Known rows, with every step that occurs:
tekog-fila-nofim-renud-lezut-gufin-tise: [  3  -1 -31  -3   0 -20  -4  21   5   4  13  18  -2  17 -14   0   4 -25
  18  -7  -3  -7 -22]
tekog-totuk-nofim-renud: [  5  -2  10  -9  15 -22  21  10  13  -1  33   0 -12   0   1 -10  13  -5
   5 -21  -9   0  -1]
tise-renud: [ -5   2   7 -12  14  -1   1   7  12  -1  18   3  -5  10  -5 -21  19 -13
   8   0 -13  -1  -5]
tekog-fila-nofim: [  8   4 -18   1   9  -8  -3  14  10   5   7   5 -11  10   3 -10  13 -14
   4 -14 -12  -3 -12]
tekog-totuk-nofim-renud-lezut-gufin: [  4   2  -7 -10   0 -24  26  11  13  -4  30  10  -2  -9  -5  11  14  -9
  11 -10 -19  -6 -11]
gufin-lezut: [  2  -7   3 -13  20  -8   3   7  13  -3  18   4  -9   4   1 -15  10  -1
   2  -3 -19  -6  -3]
fila-tekog: [  4   3  18  -8  22  -9   1   7  13   2  16   2  -9   4   1  -9  10  -6
   6  -1 -16   0 -13]
renud-lezut: [  5   5  -2 -11  12  -7   2   8   8  -7  18   4  -7  12   0  -1  11  -5
   5   4 -21  -8  -7]
fila-tekog-renud: [  7   7  10  -8  20 -13   7   2   7   3  18  14 -12   5  -1 -10  10  -1
   7  -7 -15   7 -16]
fila-tekog-renud-lezut-gufin: [  5  12  -5 -11   5 -15  13   3   7  -1  16  23  -5  -4  -6  13  12  -4
  13   4 -25   2 -25]
tekog-fila-nofim-renud-lezut: [  9   8 -25   1  11 -17  -6  18   8  -3  16   8  -7  17  -7  -3  11 -26
  16 -11  -2  -2 -19]
lezut-gufin: [ -5  -1  -3 -13   1  -9  -1   6  10   7  18  10  -4 -14   0  -1  12  -3
   3   2 -25  -2  -9]
nofim-fila: [  0  -6   9  -7  16 -12  -6   0   7   4  32   3  -7   3  -3 -11   8  -3
   5  -5 -13  -5 -21]
gufin-lezut-renud: [ -4  -5  -3 -14  24 -13   5   5  20   0  22  14  -3  -2  -4 -18  10  -3
   5  -2 -31  -7  -8]
fila-tekog-totuk-nofim-renud: [  9   3  24  -5  23 -24  24  10  16  -2  29  -1 -11   0  -1  -9  12  -9
   9 -20  -6   2 -12]
lezut-renud-tekog-fila-nofim: [  5   7 -33  -4  15 -13   7   4  16   3  12  20  -9   4  -4  -8  14 -24
  13 -28 -15  -7 -22]
lezut-gufin-tise: [ -7  -9  -1 -15   4  -9   0   8   5   9  17  11  -6   5  -4  -7   1  -2
   2   1 -18  -6  -6]
lezut-gufin-tise-renud-tekog-totuk-nofim-fila: [ -2 -10  -2 -14   6 -15  38  -5  11   0  32  14  -5  10 -16  -8  16 -16
  14 -31  -5 -16 -25]
gufin-tise-renud-tekog-fila: [  4   0 -15 -13  18  -4  16  -2   6  -2  10   4 -14  30 -12 -22  10 -24
  14 -23   3 -11  -8]
gufin-tise: [ -1  -7   6 -13  16  -8  -1   9   5   4  19   4 -11  22  -1 -19   0   0
   1  -3 -11  -6  -1]
fila-tekog-totuk-nofim-renud-lezut-gufin: [  8   6   8  -7   8 -26  29  10  17  -4  24   9  -2  -9  -7  13  15 -12
  16 -11 -17  -3 -21]
lezut-renud-tekog-fila-nofim-totuk: [  0   8 -31  -2  18 -18  -7   5  14   9   3  25  -8   1 -14  -5  16 -31
  12 -40 -18 -13 -35]
tekog-renud-nofim: [  5   1  -9 -18  10  -7   0   3   1  -2  19  20 -11  11  -6  -9  10  -3
  10  -4   0   4  -7]
renud-tekog-totuk-nofim: [  9   2   0 -12  12 -13  36  -1  14  -6  25   4 -17   3   5  -3  16  -4
   4 -33 -14 -10  -3]
tise-gufin-lezut-renud-tekog-fila-nofim-totuk: [ -2  -2 -38   0  16 -13  -2   9  16   2  -5  29  -3  15 -21  -5  13 -26
  18 -34 -15 -14 -36]
nofim-renud-lezut: [  2   4   0 -12  14 -15  -6  11   7  -6  30   6  -7   9  -6  -5   8 -14
  14   3  -8  -1  -9]
totuk-nofim-fila-tekog-renud-lezut-gufin-tise: [  5  -3   0  -8   7 -22  32   0   0   0  19  20  -1  15 -11   5   5  -1
  13  -3 -12  -7 -29]
nofim-renud: [ -2  -2   7 -12  18 -16  -9  10   8   2  30   4  -9   2  -3 -15   7 -11
  10  -3  -6   4  -8]

Rows:
[  4   4 -15   4  11 -15 -15  15   8  10  -1   9 -10   7  -6  -7  15 -21
   3 -27 -14  -8 -25] => tekog-fila-nofim-totuk
[ -2  -7  -7 -21  22 -10   1   6  16  -6  18  21  -1   4 -12 -16  11  -9
  12   1 -15  -7 -10] => gufin-lezut-renud-nofim
[ -5  -1 -31  -4   4 -10  -4  10   6   9  -3  23  -4  16 -23  -8  17 -38
  17 -36  -2 -15 -36] => lezut-gufin-tise-renud-tekog-fila-nofim-totuk
[  4  -2  23  -3  23 -13  -3   0  11   3  27   2  -7   3  -4  -8  10  -7
   9  -4 -10  -2 -31] => nofim-fila-tekog
[ -8  -7  -6 -11  17  -8   4   6  18  -1  15  17   1  12 -10 -14   7  -1
   9   6 -28  -5  -9] => tise-gufin-lezut-renud
[  4   6   7 -11  20 -15 -11   4   2   3   8  23  -8   8 -17  -5  13 -14
  14 -16  -1   2 -31] => fila-tekog-renud-nofim-totuk
[ -2   0  -2  -2  13 -11 -24  18   8   9   8  14  -7   6  -6  -9  16 -16
   2 -19 -16  -6 -24] => fila-nofim-totuk
[ 11  13   2  -8  16 -14  11   3   5  -5  18  15 -10  13  -2   1  11  -3
  12  -1 -17   2 -19] => fila-tekog-renud-lezut
[ -1  -3 -13 -19  26 -12  12  -1  19  -6  24  19  -7  -2  -5 -13  11 -10
  12 -16 -23 -11 -13] => gufin-lezut-renud-tekog
[ -4   2 -10 -13   3 -16  -5  11   8  -1  28  14  -1  -8  -8   7   9 -15
  16   8 -16  -2 -16] => nofim-renud-lezut-gufin
[-11  -6   1 -16   4  -4   2   9   9   7  16  12  -2  13 -12 -17  11 -12
  10   2 -14  -4  -8] => lezut-gufin-tise-renud
[  5   5  -7 -14  18 -18  37  -4  20  -3  26  14 -11  -4   0  -5  16  -6
   7 -33 -25 -10  -8] => lezut-renud-tekog-totuk-nofim
[  0  -2 -31  -9  18  -9  19  -4  17  -5   8  18  -7  12 -12  -9   7 -13
  17 -15 -18 -11 -17] => tise-gufin-lezut-renud-tekog-fila
[ -4  -4 -16 -10   0 -17 -13  23   5   2  24  22   0  17 -13   0   3 -20
  17   2  -5  -4 -21] => fila-nofim-renud-lezut-gufin-tise
[  7  -7  13 -12  31 -19   7  -2  22  -5  37  21  -1   0 -20  -8  12 -10
  19 -18 -10 -11 -42] => gufin-lezut-renud-nofim-fila-tekog-totuk
[ -1  -9  23 -12  23  -4  -5   4   5  -3  22  10  -1  35 -26 -23  10 -22
  21  -2  16  -6 -31] => gufin-tise-renud-nofim-fila-tekog
[  3  -5  -5 -14  12 -11  -5  -3  -1  -1  31  21  -9   9 -12 -10   9  -4
  13  -7   4   1 -24] => tekog-renud-nofim-fila
[  4   6 -32  -1  -2 -18  -5  19   9   2  14  17  -1  -2  -8   8  13 -27
  19  -6 -10  -3 -25] => tekog-fila-nofim-renud-lezut-gufin
[  8   1 -18  -6  17 -20  29   2   8  -4  15   0 -14   4   0  -9  12 -21
  14 -27   3  -4  -3] => totuk-nofim-renud-tekog-fila
[  0  -1  13 -11  25 -13  -6  -1  14   1  26  18   1   3 -18  -9  11 -15
  18  -1  -7  -3 -38] => lezut-renud-nofim-fila-tekog
[ 12   4  23  -4  19 -16  32   6  17  -1  18  -2 -12   2   4  -5  15  -1
   1 -19 -19  -4  -8] => fila-tekog-totuk-nofim
[ -5  -5   9 -15  17  -2   1   8   7   2  16   4  -8  30  -9 -28   9 -12
   6  -2  -6  -4  -2] => gufin-tise-renud
[ -1   1   1 -15  14  -3   5   9   5  -7  17   6  -4  37 -12 -17  10 -14
  10   4  -9 -10  -5] => gufin-tise-renud-lezut
[ -7   0   4 -15  14  -2 -17   9   7   0   7  13  -2  13 -22 -16  22 -27
  14 -10   0  -6 -19] => tise-renud-nofim-totuk
[-11  -9  -3 -23   2   0  -2   9   5   1  12  18   0  19 -20 -15  12 -18
  16   6   1  -5 -10] => lezut-gufin-tise-renud-nofim
